Every row comes from one small tree of marks. Brackets hold a mark, then the marks that hang from it, in alphabetical order. Every link used is in the known rows. Which tree was each row made from?
In the rows, zero is written as 128.
Known rows
[kabok [gesuf lakop [rufar gigur] zerad]]: [122 127 173 112  89 141 139 142 181  86  94 134  73 124 150 110  58 111
 178 101  87 132 126 190 131 140 169 109  91 121 125  87 122  92 108 187
 182 131 129 143  90]
[sevev [vadez kabok] [vezu vefovi]]: [134 170 112  95 163 169 127 165 150 102 119 146  97 117 129 135 141 107
 155  86  79 162  78 205 154 155 162  57 120 147 159 169 154 122 115 129
  93 117 117 130 116]
[rufar [gesuf kabok zerad] gigur]: [127 124 202 147 108 167 130 135 151  99  77  90 124 131 141 107  86  93
 152  82 141 122 130 172 131 139 174  99 114 156 119 140 109 139 130 182
 106 134 116 127  89]
[vadez [kabok gesuf]]: [141 159 184  89 119 156 136 150 136  83  77 132  47 105 150  97 127  77
 204  81  97 157 112 182 132  96 132  63 111 131 133 130 138 100 128 167
  96 101  82 139 105]
[gigur [rufar [gesuf zerad]]]: [139 118 193 118 146 126 148 131 164  53 108 130 108 135 144 161 103  65
 162 112 136 134 114 158 124 120 166 104 130 132 146 126 130 136 130 191
  92 152 105 115  92]
[gigur [rufar [gesuf lakop]]]: [140 167 184 111 149 126 137 125 152  55 114 172  60 131 135 205 113  81
 179 137 148 132 105 152 107 122 161 103 131 150 161 114 172 133 148 163
 116 130 103 121 113]
[vezu [sevev vadez] vefovi]: [134 143 135 106 166 165 116 160 177  96  91 149  96 116 112 143 118  81
 178 122  96 147  87 162 140 165 135  90 104 134 175 155 133 129  86 157
  93 118 109 145 103]
[zerad [gesuf lakop [rufar gigur]]]: [140 138 143  93 143 138 134 124 169 107  95 150  53 156 116 132  77 129
 155 116 125 122 138 185 125 146  95  98 101 175 121 100 156 103 117 206
 165 113 124 129 102]
[vadez sevev]: [115 144 170  69 135 131 128 154 158  97  78 119  38 138 127 131 139 108
 187 123  94 137  95 171 146  98 130 113 113 144 129 115 156 113 126 167
 114 125  74 132 131]
[gigur [rufar [gesuf lakop zerad]]]: [141 142 181 120 145 127 143 121 158  50 125 161  94 129 142 192  90  72
 168 133 132 130 114 160 105 124 190 114 144 133 166 118 139 140 139 165
 110 153 108 124  95]
[kabok [gesuf [rufar gigur]]]: [125 137 189 103 103 142 135 154 182  95  66 123  59 133 145  95  84 114
 179  95 112 145 111 176 145 135 119  88  69 138 100  94 146  77 105 214
 169 110 117 133 107]
[vefovi vezu]: [111 124 162 105 150 139 137 133 181 110  91 160  67 144 122 115 117 134
 164 132 115 160 101 158 129  96 132  80 117 139 162 106 142 117 114 168
 113 135  91 143 135]
[gesuf zerad]: [121 112 163  99 130 137 141 133 171  91  97 119  93 135 127 115 114 103
 159 113  85 156 120 173 127 116 154  97 113 132 143 118 117 125 113 174
  95 155  90 139  95]
[gesuf lakop rufar zerad]: [122 104 148  95 134 130 145 136 173  84 120 122  96 118 128 142  76 112
 148 128  87 144 128 178 123 136 161 100 105 122 153 101 128 126 104 171
 159 158 103 137 100]
[zerad gesuf]: [130 133 152  87 154 129 137 127 159 102  79 136  53 147 118 125 134 107
 164 117 116 137 136 169 122 110  87  84 114 171 129 120 135 119 128 197
  97 120  90 134  97]
[zevi [meboged [ruzedi lakop] sedu]]: [119 107 138 145 151 148 125 177 151 101  66 117  62 192 130 108 111 102
 165 135  87 143 141 156  86  97 107  95  62 174 121 110 126 125 138 165
 126 169  64 132 111]
[lakop [gesuf kabok]]: [ 91 106 189  81 143 142 139 141 158  95  61  96  67  95 117  97 156 147
 151 100 105 133 130 147 137 123 147  70 110 173 133 124 134 138 144 157
 116 138  79 136 125]
[sevev [vadez [kabok gesuf]] vezu]: [131 175 151 103 133 145 137 162 139  91  85 171  57 102 160 111 147  90
 184  65  55 179  75 202 141 128 158  69 116 134 132 146 148 103 126 154
 105  84 103 131 102]
[vezu sevev]: [128 131 162  89 134 141 119 134 165 102  68 150  78 115 133 127 111  83
 185 131 104 156 111 158 121 129 111  89 116 143 161 120 136 125 111 185
  83 112  81 151 110]
[vefovi [vezu sevev]]: [123 116 154  99 147 144 122 128 179 114  75 177  88 127 139 109  95 103
 183 141 119 160 101 154 125 109 120  82 126 137 179 109 131 127 101 176
  97 112  85 158 131]
[gigur [rufar gesuf]]: [141 152 194 114 157 127 140 131 159  58  96 147  81 135 135 177 119  72
 169 123 153 139 103 149 123 123 139  96 120 147 143 125 158 128 139 190
  89 129 100 113 109]
[gesuf lakop]: [123 153 156  91 131 138 127 130 154  94 104 160  46 131 114 154 122 123
 174 134  94 155 111 164 107 121 146  91 115 147 158 105 156 122 129 147
 117 131  85 146 115]
[meboged ruzedi [sedu sedepa]]: [120 100 150 112 125 137 114 163 150 110  60 114 106 137 125 115 121 105
 145 103  86 171 150 167  84  92  85 112  69 150 136  91 134 124 140 155
  98 152  84 126 141]
[ruzedi [lakop [gesuf kabok rufar zerad]]]: [ 93  85 165  94 145 149 160 144 165  89  85  58 108 100 130  93  77 144
 144 109  92 109 152 151 158 141 177  81 103 148 125 131  99 161 128 162
 167 190  83 130  94]
[sedu [meboged ruzedi] sedepa]: [109  91 172  66  86 124 121 139 158 112  81 128  87 122 102 128 116 113
 131  93 105 174 144 149  81 147  81 110  85 106 135  93 146 108 111 157
 129 153  81 126 134]
[ruzedi [lakop [gesuf rufar zerad]]]: [ 96  93 143  90 139 146 164 135 176  82 102  96  92 128 121 100  78 144
 152 125  82 124 135 153 154 145 166  97  86 127 135 127 112 144 123 171
 179 184  90 124 102]
[rufar gigur]: [131 139 169 108 103 152 124 132 170 108  80 145  61 165 111 111 113 132
 176 108 113 149 105 172 135 134 120  94  97 156 125 112 151 103 127 185
 106 120 103 136 118]
[meboged sedu]: [126 135 158 121 122 145 123 150 156  94  73 126  62 138 138 126 153 102
 176 111  88 178 121 165 121  98 128 101  86 165 129 105 135 133 135 168
  92 133  78 138 115]
[ruzedi [lakop [gesuf rufar]]]: [ 99 121 149  88 150 149 156 136 170  89  86 109  63 128 110 118  97 152
 161 136  98 129 126 144 152 146 136  84  80 141 131 124 144 138 130 170
 183 168  85 123 118]
[sedu sedepa]: [127 138 162  78 120 139 132 141 158  93  87 131  84 126  99 128  97 129
 164 115  84 163 126 160 120 105 114  97 109 128 142 109 153 122 134 166
  90 139  98 115 130]
[gesuf kabok lakop [rufar gigur] zerad]: [128 106 172 107 116 147 130 146 169 102  97  97 110 121 130 119  59 124
 140 100 104 123 135 187 140 147 175  95 112 154 127  99 122 122 107 172
 155 152 117 143  98]
[lakop gesuf]: [ 94 117 168  83 137 141 141 134 169  90  74 129  48 123 111 104 148 145
 163 118  97 149 110 148 129 130 135  88  98 149 141 125 150 125 138 166
 120 137  86 129 133]
[vive rufar]: [117 135 183  61 149 136 139 130 172  89  96 137 109 127 127 115 123 105
 165 117 138 163 115 173 114 126 128  96 105 156 143 101 145 107 122 170
 141 127  67 135 114]
[kabok [gesuf lakop rufar]]: [116 152 172  92 127 126 140 149 168  78  91 141  47  96 146 146  95 102
 175 118  97 148 121 171 120 122 143  82  83 129 137  90 150  98 111 178
 183 127 102 140 106]
[zerad [gesuf kabok lakop rufar]]: [129 130 159  81 178 123 134 138 150 100  88 103  74 101 131 150  96 114
 138 114 129 118 159 172 124 125 110  70 119 187 132 100 142 133 119 184
 155 131  94 137  87]

Write each row's tree
[137 122 178  68 127 141 148 171 150  71  93  78  72  93 176  83  94  58
 198  77  82 127 113 198 168  97 154 102 111  99 118 125 126  98 103 185
 152 120  93 131 105] -> [vadez [kabok [gesuf rufar zerad]] sevev]
[ 97 166 126  71 139 142 111 165 171 106 103 117  82 121 147 150 130 134
 167 129  87 133  97 194 161 121 153  90 120 157 141 114 151 110 126 146
 131 142  96 137 145] -> [vadez [sevev [vezu vefovi]]]
[131 140 151  97 116 147 130 133 173 102  97 149  60 147 113 139  75 135
 161 126 111 141 111 180 130 153 133  96  90 150 135  97 164 102 115 182
 167 122 115 133 122] -> [gesuf lakop [rufar gigur]]
[139 160 130  95 149 152 138 151 137 102 104 165  74 124 138 123 147  99
 161  79  58 179  69 200 141 141 149  70 123 146 144 156 160 130 125 149
  88  95  98 122 112] -> [sevev [vadez kabok] vezu]
[128 165 144  57 132 137 123 155 130 104  97 134  60 117 162 121 136 102
 186 100  77 152  88 207 159 100 142  86 136 152 134 131 166 115 140 152
 102 101  74 131 140] -> [vadez kabok [sevev vezu]]
[139 110 173  92 150 134 128 141 170 111  64  86  86 137 126 100  94 120
 136  89 142 113 150 181 153 131  88  74 103 193  98 112 132 113 114 225
 142 119 117 128  91] -> [zerad [gesuf kabok [rufar gigur]]]
[120  81 154 137 152 133 123 183 160  97  59 110  67 170 135  93 144  91
 154 117  89 158 130 164  80 101  91  99  58 178 116 101 136 109 130 182
 113 144  79 132 125] -> [zevi [meboged ruzedi sedu]]
[138 131 162  89 148 136 127 133 162 112  79 114  70 127 124 129  74 129
 145  96 134 108 155 185 133 137 107  80 115 196 113 103 143 118 120 196
 158 116 117 138  93] -> [zerad [gesuf kabok lakop [rufar gigur]]]
[128 151 209 140 114 164 119 136 146 106  66 106  88 132 130 122 101  95
 158  95 161 127 122 163 134 140 147  85 103 170 117 137 139 132 138 183
 112 114 106 124 107] -> [rufar [gesuf kabok] gigur]
[126 106 183 113  99 144 145 152 188  90  77 106  90 130 151  83  70 103
 171  86  95 137 124 188 147 138 143 102  84 116 104  97 107  87 101 215
 163 132 129 135  89] -> [kabok [gesuf [rufar gigur] zerad]]
[117  98 169  90 141 132 141 147 161  88 106  86 112  87 136 138  76 110
 133 113  93 132 144 175 130 128 177  84 121 146 145 106 119 140 107 161
 156 160  94 143  91] -> [gesuf kabok lakop rufar zerad]
[121 139 168 131 121 154 142 120 147  79 120 142  91 125 133 164  88  77
 160 129 118 142 125 167  99 128 186 112 124 126 161 130 131 142 130 150
 124 141 100 130  93] -> [rufar [gesuf lakop zerad]]
[126 126 195 109 113 166 142 121 172  89 105 131 149 154 144  98  78  82
 154  99 168 142 121 183 118 153 162 130  98 146 132 126 119 113 129 188
 154 124 104 120  96] -> [vive [rufar [gesuf zerad] gigur]]
[128 138 193 149 103 168 127 124 145  98  97 119 106 124 136 136  73  96
 156 100 142 119 133 177 114 147 192 104 127 155 140 133 119 144 137 153
 121 136 116 133  94] -> [rufar [gesuf kabok lakop zerad] gigur]
[127 145 165  88 154 135 124 127 142 105  83 129  55 108 120 145 123 115
 151 110 122 118 159 169 109 107 123  73 142 194 139 114 132 136 138 164
 102 123  82 150  89] -> [zerad [gesuf kabok lakop]]
[ 90  84 152 108 155 145 143 159 162  93  65 116  48 172 106  85 110 146
 159 138  94 112 134 138  99 132 113  82  76 159 130 123 138 118 143 168
 153 172  71 126 126] -> [zevi [meboged [ruzedi [lakop gesuf]]]]
[ 87 101 151  98 148 143 134 136 160 105  66 124  64 146 115 111 124 152
 155 123 113 120 136 145 107 141 118  91  85 152 145 120 135 137 144 143
 152 168  61 138 128] -> [meboged [ruzedi [lakop gesuf]]]
[ 89  56 148 116 148 145 152 159 172  89  80 102  81 172 114  69  91 134
 153 131  78 109 144 148 102 127 142  99  84 143 131 130 104 126 135 162
 149 197  74 129 112] -> [zevi [meboged [ruzedi [lakop [gesuf zerad]]]]]
[147 129 147 102 178 167 133 140 152 113  91 187  81 123 131  90 106  71
 195 105  99 165  69 172 136 123 127  82 132 123 188 159 141 130  92 151
  76  79  98 148 125] -> [vefovi [vezu [sevev [vadez kabok]]]]
[144 169 156 104 154 182 119 170 149  86  84 148  79  84 144 107 117  47
 214  85  96 143  91 182 142 142 142  70 110 114 168 173 130 108  92 148
  91  90 108 150  97] -> [vezu [sevev [vadez [kabok gesuf]]] vefovi]
[118 131 189 134 128 151 132 130 139  86 102 108 111  96 142 159  94  78
 146 113 131 128 141 164 105 129 203  96 130 147 158 132 113 162 136 143
 116 145  95 134  87] -> [rufar [gesuf kabok lakop zerad]]
[131 172 176 137 102 165 122 120 147  99  96 168  60 153 122 161  92 103
 177 125 145 136 107 167 104 146 150 112  99 148 144 124 168 120 147 164
 134 106 115 125 120] -> [rufar [gesuf lakop] gigur]
[120 126 133 131 125 148 120 152 146 114  66 121 104 152 122 130  91 118
 165 119  83 150 163 162  90  91 100 115  71 147 134 101 125 139 152 135
 114 177  71 128 129] -> [meboged [ruzedi lakop] [sedu sedepa]]
[123 180 134 101 145 164 127 178 151  91 102 149  79  92 157 120 137  99
 180  70  71 155  82 205 153 138 169  55 112 133 143 158 142 100 116 138
 111 103 118 133 106] -> [sevev [vadez [kabok gesuf]] [vezu vefovi]]
[154 154 133  96 168 183 116 157 145  97 103 145  99 107 119 121 114  58
 192 100 102 145  86 182 143 158 139  73 116 128 182 179 138 126  88 140
  72 102 108 144 107] -> [vezu [sevev [vadez kabok]] vefovi]
[135 133 206 119 151 131 135 128 149  59 109 124 105 104 150 186  94  72
 157 115 142 116 133 158 114 121 204  96 156 155 159 120 126 153 141 159
 103 158 100 133  86] -> [gigur [rufar [gesuf kabok lakop zerad]]]
[ 83  96 157  66  87 144 135 129 158 112  80 132  69 125  92 122 104 153
 144 106  94 143 156 128  94 163 107 114  78 110 133 114 137 125 143 133
 162 180  71 120 140] -> [sedu [meboged [ruzedi [lakop gesuf]]] sedepa]
[116 191 147  67 130 158 116 177 144  95 103 115  62  94 181 113 123 103
 202  89  85 128 100 214 164 104 165  67 126 139 132 133 145  89 133 141
 125 110  95 139 134] -> [vadez [kabok gesuf] [sevev [vezu vefovi]]]
[127 177 124  61 141 158 114 164 142 104 117 111  83 111 156 128 123 114
 177 108  95 134  95 211 169 117 158  71 134 151 147 143 157 112 130 133
 109 122  91 135 143] -> [vadez kabok [sevev [vezu vefovi]]]
[124  82 151 123 138 135 122 186 154  95  61 109  88 163 119  91 104 102
 150 116  75 163 149 164  74  80  82 104  62 160 118  98 138 108 138 177
  96 154  94 112 141] -> [zevi [meboged ruzedi [sedu sedepa]]]
[142 163 178 100 138 159 144 159 139  78  79 150  35 110 136  99 149  66
 199  65  73 163  81 182 132 122 145  79 104 122 134 156 145 104 113 157
  97  85 101 130  97] -> [sevev [vadez [kabok gesuf]]]
[123 146 184 111 113 164 138 108 162  88 121 161 138 146 138 128  62  90
 162 113 165 134 127 187  99 160 183 137 110 146 149 118 131 115 138 156
 168 125 106 127 100] -> [vive [rufar [gesuf lakop zerad] gigur]]
[131 188 177  68 116 154 124 152 126  83  91 146   8 102 157 125 124  82
 226  99  83 131 107 194 133  83 161  99 132 127 143 119 159  97 134 134
 129  93  72 143 125] -> [vadez [kabok [gesuf lakop]] sevev]
[133 133 135  76 167 122 141 126 160  97 104 137  58 128 121 154  91 117
 150 124 117 132 142 173 118 127 100  87 108 167 139 104 149 117 115 195
 162 126 107 132  98] -> [zerad [gesuf lakop rufar]]
[103  64 185  94 121 147 147 144 182  97  70  65 111 111 127  64  87 149
 134  83 104 118 135 171 162 155 162  90  92 160 112 121 113 126 117 188
 162 156 117 129 111] -> [lakop [gesuf kabok [rufar gigur] zerad]]
[ 95 106 132 117 127 155 127 149 147 109  56 122  85 140 115 106 107 151
 159 113  77 137 167 147  97 107 108 117  64 153 135 111 131 147 171 125
 133 180  69 120 149] -> [meboged [ruzedi [lakop gesuf]] [sedu sedepa]]
[132 112 189 102 126 143 129 152 169 108  67  84  93 126 125 107  90 124
 146  91 128 136 119 174 156 143 123  74  93 168 109 106 140 110 107 199
 147 129 109 130 110] -> [gesuf kabok [rufar gigur]]
[136 144 217 113 162 129 131 139 150  64  84 108  89 107 145 175 119  73
 162 104 163 127 117 144 132 114 152  78 135 171 136 124 145 142 140 185
  88 133  93 119 102] -> [gigur [rufar [gesuf kabok]]]
[ 91  75 130 136 131 155 136 145 160 101  66 106 102 146 144  92 131 123
 154 109  76 134 160 157  97 123 146 121  68 152 139 120  92 159 150 133
 140 195  64 143 115] -> [meboged [ruzedi [lakop [gesuf zerad]]] sedu]
[118 128 172  88 152 128 127 148 154  94  91 101  81  87 126 153  95 114
 141 122 110 139 128 165 130 128 152  72 109 159 141  98 147 131 115 161
 161 139  92 138 109] -> [gesuf kabok lakop rufar]
[130 148 172 146  93 167 129 116 155  94 115 155  90 155 127 140  73  96
 167 115 129 131 118 178 106 148 183 124 111 136 149 130 134 130 139 160
 125 128 123 127  99] -> [rufar [gesuf lakop zerad] gigur]
[100  67 157  79 147 133 162 141 184  77  91  91  97 109 124  92 108 129
 140 111  84 143 126 160 149 146 153  98  88 126 138 119 123 131 112 191
 164 163 104 124 113] -> [lakop [gesuf rufar zerad]]
[161 139 148  96 163 166 128 144 137  98  82 163  75 114 129 111 127  43
 196  89  82 162  77 178 137 146 118  87 125 127 170 169 145 131 100 156
  65  75  88 140 100] -> [vezu [sevev [vadez kabok]]]
[124 171 189 103 115 164 128 114 158  94 110 174 106 148 131 137  81 101
 170 120 179 140 113 179  98 157 159 122 101 163 147 114 161 109 145 159
 174 101  97 121 117] -> [vive [rufar [gesuf lakop] gigur]]
